Each row was made from one small tree. Brackets hold a mark, then the marks that hang from it, in alphabetical order. Every link used is in the known rows. Write each row's tree.
Known rows:
{fovim fazo}: [ 1.17 -0.97 -0.49 -1.08  0.34 -0.81  0.22  0.52  2.06  0.50 -2.86  0.52
 -2.76 -0.48 -0.70 -0.78  0.85  2.68 -2.69  0.22]
{fovim {deded beko}}: [-2.67 -0.23  1.71 -0.32 -1.33 -0.06  2.34 -7.39  1.15 -0.83  1.28 -2.93
  1.64  1.13 -0.34 -0.74  2.06  1.76  1.44  1.18]
{beko deded {fovim fazo} lakapa}: [ 4.77  2.93 -0.27  0.49  2.25  3.36 -0.33  3.80 -1.91  3.45  1.64 -0.03
 -1.54 -1.57 -0.92  0.58 -1.66 -2.55 -2.71 -0.48]
{deded {beko lakapa} fovim}: [-1.40 -1.03 -0.04  0.56 -2.57  1.94  2.46 -8.20 -1.27  0.44  1.82 -0.24
 -1.70  1.32  3.03 -1.25  1.54  3.39 -0.76  1.68]
{fovim beko deded fazo}: [-2.05 -0.23 -1.70  0.59 -0.53  0.16  3.13 -0.93  1.66 -1.48 -0.09 -2.20
 -1.49 -1.20 -1.08  0.48 -1.24  2.45  0.82 -1.11]
{lakapa fazo fovim}: [-2.57  0.41  0.38 -1.53 -0.48 -2.87 -3.04  0.69  1.22 -0.44 -2.33  2.86
  0.47  0.67 -1.10 -1.26  0.99  1.65 -1.14  2.99]
{fazo {beko deded fovim lakapa}}: [ 4.30  0.35  1.83  0.34  3.06  1.48 -2.11  3.19 -3.07  4.21  1.56 -0.46
  1.64  2.53 -0.58  0.22 -0.89 -4.59  0.48 -0.69]
{lakapa {fovim {beko deded} fazo}}: [ 0.93  1.10 -1.25 -0.33 -1.14 -0.20  0.69  1.55 -0.12 -0.61 -1.14 -0.40
 -6.24 -0.75 -2.37 -1.39 -1.12  0.96  0.26 -1.04]
{fazo {beko {fovim deded} lakapa}}: [ 2.71  0.72  1.18  0.65  2.71  0.10 -0.70  0.77 -2.17  0.93  3.41 -1.26
  6.42  2.42 -0.21  1.42 -1.76 -2.92  1.37  0.10]
{fovim deded {fazo {beko lakapa}}}: [ 1.72 -0.01  0.82  0.34  3.69 -0.80  0.66  2.41 -1.33 -1.27 -0.70 -0.84
  3.10 -0.73  0.65  2.17 -0.29 -0.91 -0.25 -3.59]
{beko deded fovim lakapa}: [ 3.08  2.19  0.21  0.27  1.08  3.09 -1.12  1.32 -2.24  3.93  2.35 -0.90
  0.35  0.03 -0.14  0.13 -0.76 -3.37 -1.16  0.51]
{fedudur beko}: [-0.21 -3.70  0.66 -0.94 -2.44 -1.90 -0.31  0.08  2.90 -0.66 -2.05  1.17
 -0.39  0.83  0.13 -0.98  3.77  1.13  0.80  0.27]
{fazo beko}: [ 0.20 -3.23  1.48 -1.00  0.80 -2.96 -1.03  0.07  1.00  0.81 -2.49  0.01
  0.55  3.90 -0.41 -0.87  1.78  0.83  0.78  0.35]
{fedudur {beko fovim}}: [ 2.55 -2.29  0.61 -0.61 -2.02 -1.10 -0.94  1.18  2.25  0.72  0.51  1.46
  0.46  2.11 -1.16 -1.26  1.87 -0.30  0.85  3.06]
{fazo {beko fovim}}: [ 2.55 -1.95  1.92 -0.99  1.54 -1.66 -1.91  0.73  0.30  2.33  0.11  0.51
  1.69  5.23 -1.66 -1.23 -0.46 -0.85  0.87  2.55]
{lakapa {fovim beko deded}}: [-1.83  1.05 -1.13  0.15 -2.20 -2.17  1.64 -3.19  0.92 -3.99  1.38 -2.03
  0.80  0.87 -1.41 -0.76 -0.94  2.03  2.59  0.49]
{fovim deded}: [-2.05  1.02 -0.23 -0.51 -0.33 -1.35  0.74 -2.65  1.78 -0.51  0.96 -2.60
  2.66  0.87 -0.39 -0.54  1.35  1.62  0.25  0.23]
{fovim {beko {lakapa fazo}} deded}: [-5.56  0.02 -1.43  1.48 -0.49  1.42  0.74 -0.15 -0.99 -0.81 -0.34 -0.61
  3.40 -2.81  0.68  2.85 -0.76 -0.97  0.99 -0.80]
{beko deded {lakapa {fovim fazo}}}: [ 3.62  2.91 -0.28 -0.03  1.28  0.57 -0.69  2.85 -1.45 -0.40 -0.50  0.35
 -2.61 -2.79  0.41 -0.01 -0.13 -0.58 -2.20 -2.82]
{fedudur fovim}: [-0.03 -1.13 -0.48 -0.81 -1.21 -0.38 -1.13 -1.50  3.91 -0.43 -0.12 -0.27
 -1.17  1.18  1.13 -1.24 -1.66 -0.91 -0.38  0.58]

Write each row's tree:
[-5.86 -0.97 -2.73  1.40 -2.14  2.11  0.62 -1.63 -1.55  1.38  0.31  1.96
 -1.21 -0.39  2.58  0.89 -0.79  2.30 -0.10  1.82]	{deded {fovim {beko {lakapa fazo}}}}
[-1.08 -1.23 -3.59  1.33 -1.94  2.17  3.08 -1.96 -0.69 -0.39  0.57  0.84
 -4.56 -1.28  2.07  0.45 -1.25  3.73 -1.22 -0.42]	{deded {fovim {beko lakapa} fazo}}
[-2.77 -0.37 -1.87  0.29 -2.24  0.17  1.65 -2.97  3.15 -2.08  2.12 -2.96
  0.08  0.34  0.27 -0.05 -3.90 -1.21  2.99 -0.89]	{fedudur {fovim beko deded}}
[-0.47  1.62 -1.65  0.03 -1.22 -1.75  2.23 -0.73  1.19 -3.84  0.39 -0.90
 -1.59 -1.03 -1.64 -0.59 -1.74  2.75  1.27 -0.51]	{lakapa {fovim beko deded fazo}}
[ 3.63  2.43 -0.58 -0.70  1.66  1.76 -0.55  3.03  0.18  4.61  1.53 -0.50
 -3.20  0.59 -2.39 -1.45 -1.27 -0.65 -2.06  1.04]	{beko deded {fovim fazo}}
[-4.67 -2.70 -0.80  0.81 -1.08  1.38 -0.71  0.64 -0.73  0.26 -2.76  1.65
 -0.27 -2.45  1.03  2.24 -0.21 -0.50 -0.10  0.52]	{fovim {beko {lakapa fazo}}}
[-0.06  2.42  0.03  0.43  1.74  3.28 -2.77  4.06 -2.56  5.39  1.27  1.20
  1.66 -0.89 -0.47  0.86 -1.13 -3.97 -1.86  1.84]	{beko deded fovim {lakapa fazo}}
[ 3.43 -0.92  1.10 -1.29  1.90 -4.21 -1.77  2.68  0.61 -1.74 -2.71  2.18
 -1.34  2.47 -1.23 -1.37  0.40  1.86 -0.67 -0.19]	{lakapa {fovim {fazo beko}}}
[ 2.54  3.55 -0.87  0.09  1.11 -0.87  0.58  0.82 -0.70 -3.79  0.75 -0.62
  2.43 -2.99  0.63  0.80 -0.63  1.17 -1.63 -2.35]	{beko {lakapa {fovim deded fazo}}}
[-0.97  0.63  0.53  0.52  0.40  1.07 -1.31  3.65 -0.50  0.52  2.06  1.80
  6.24 -1.31  0.24  2.11  0.32 -3.21  0.91  1.40]	{fedudur {beko {fovim deded} {lakapa fazo}}}
[ 2.86 -0.74  1.55 -0.30 -0.93  0.55  0.79 -3.29 -0.77 -3.23 -1.77  1.30
 -2.23 -1.96  0.85 -0.19  0.37  1.68 -1.76 -0.19]	{deded {beko {lakapa {fovim fazo}}}}
[ 4.02 -0.50  1.40  0.07  0.20  3.41  1.27 -2.55 -1.21  0.93  0.62  0.84
 -1.35 -1.08 -0.02  0.32 -0.90 -0.13 -2.15  1.63]	{deded {beko {fovim fazo} lakapa}}
[-1.49 -0.19  1.92  0.55 -0.68  1.81  2.47 -6.58 -0.60 -1.41  1.28 -2.92
  2.85 -0.96  1.36  1.06  1.53  0.01  0.67 -0.78]	{fovim {deded {beko lakapa}}}
[-2.59 -1.54 -3.12  1.24 -3.24  1.74  2.60 -4.49 -1.36 -0.14  1.52 -0.19
 -2.40  0.57  2.64  0.04 -0.39  3.10  0.42  0.58]	{deded {fovim {beko lakapa}}}
[ 0.27  0.46  1.00  0.51  0.42  2.28  2.66 -4.00 -0.73 -1.55  0.34 -1.92
  0.71 -2.86  0.85  1.24  0.25  1.00 -0.93 -1.83]	{fovim {deded {beko lakapa}} fazo}
[-0.82  0.33 -0.44 -0.27  0.89 -0.83  0.06 -0.77 -1.18  4.00  2.03 -1.15
 -2.35  5.47  0.44 -2.77  1.28  1.42  1.37  0.59]	{fazo {beko {deded fovim}}}
[-2.22 -3.29  0.81  0.17 -0.81 -0.37 -1.74  3.17  0.53 -0.13 -3.27  3.64
  1.79 -2.38  1.99  1.82  3.44 -1.10 -0.21  0.08]	{fedudur {beko {lakapa fazo}}}
[-2.70 -0.15 -1.26  1.36 -1.44  1.30  2.65 -2.99 -0.69 -1.99  0.74 -2.97
  2.05 -1.65  1.29  2.45 -0.74 -0.13  1.27 -2.07]	{fovim {beko lakapa} deded}
[ 2.09 -0.62  1.09 -0.62  3.26 -0.81 -1.05  4.00  0.03  3.09 -2.10 -0.45
 -3.31  1.80 -1.58 -0.58  0.86 -0.54 -0.44 -2.25]	{fovim {fazo {beko deded}}}
[-0.83  1.24  1.66 -0.74 -1.66 -1.85  1.45 -7.32  0.54 -3.24  1.84 -2.36
  1.82  1.55 -1.16 -1.80  1.29  2.42  1.80  1.75]	{lakapa {fovim {deded beko}}}
[-1.29 -1.02 -0.02  0.46 -0.27  1.74 -2.82  5.40  1.01  1.80 -0.85  2.08
 -0.29 -2.81  2.47  1.56 -0.28 -6.11  0.87 -1.71]	{fedudur {beko deded {lakapa fazo}} fovim}
[ 2.39  1.43  0.91 -0.78  2.56 -4.10 -0.36  2.10  0.56 -2.58  0.02 -0.46
  1.90  2.13 -1.55 -0.77 -0.50  1.66  0.76 -1.18]	{lakapa {fovim deded {fazo beko}}}
[ 2.95 -2.54  0.39 -0.77  1.88 -1.73 -1.65  2.83  3.11 -0.44 -2.01  1.04
 -2.26  1.88  0.69 -0.62 -2.71 -1.36 -0.11 -1.22]	{fedudur {fovim {fazo beko}}}
[-3.53  3.26  0.12 -0.63  0.29 -2.81 -1.78  0.19  0.95 -1.38  0.35  0.25
  4.02 -0.01 -1.24 -0.83  0.31  1.33  0.00  2.36]	{lakapa fazo {fovim deded}}
[-0.65  0.80  0.96  0.19 -0.74 -0.67 -2.84  5.16 -1.45 -0.22 -1.43  3.12
  0.64 -2.25  0.62  0.38  2.59 -2.96  0.35 -0.55]	{fedudur {beko deded {lakapa fazo fovim}}}
[ 4.14  0.67  0.35  0.11 -0.27 -0.25 -0.71  5.26 -0.73 -1.44 -1.18  2.01
 -2.48 -3.20  0.49  0.01  2.00 -1.53 -0.47 -2.98]	{fedudur {beko deded {lakapa {fovim fazo}}}}
[-4.17  1.03 -1.00 -0.07 -1.40 -0.64 -1.32  1.83 -0.64  1.03 -1.23  1.12
 -2.87  0.04 -1.89 -1.17 -0.31 -0.60  1.22  1.40]	{lakapa fazo {fovim {beko deded}}}
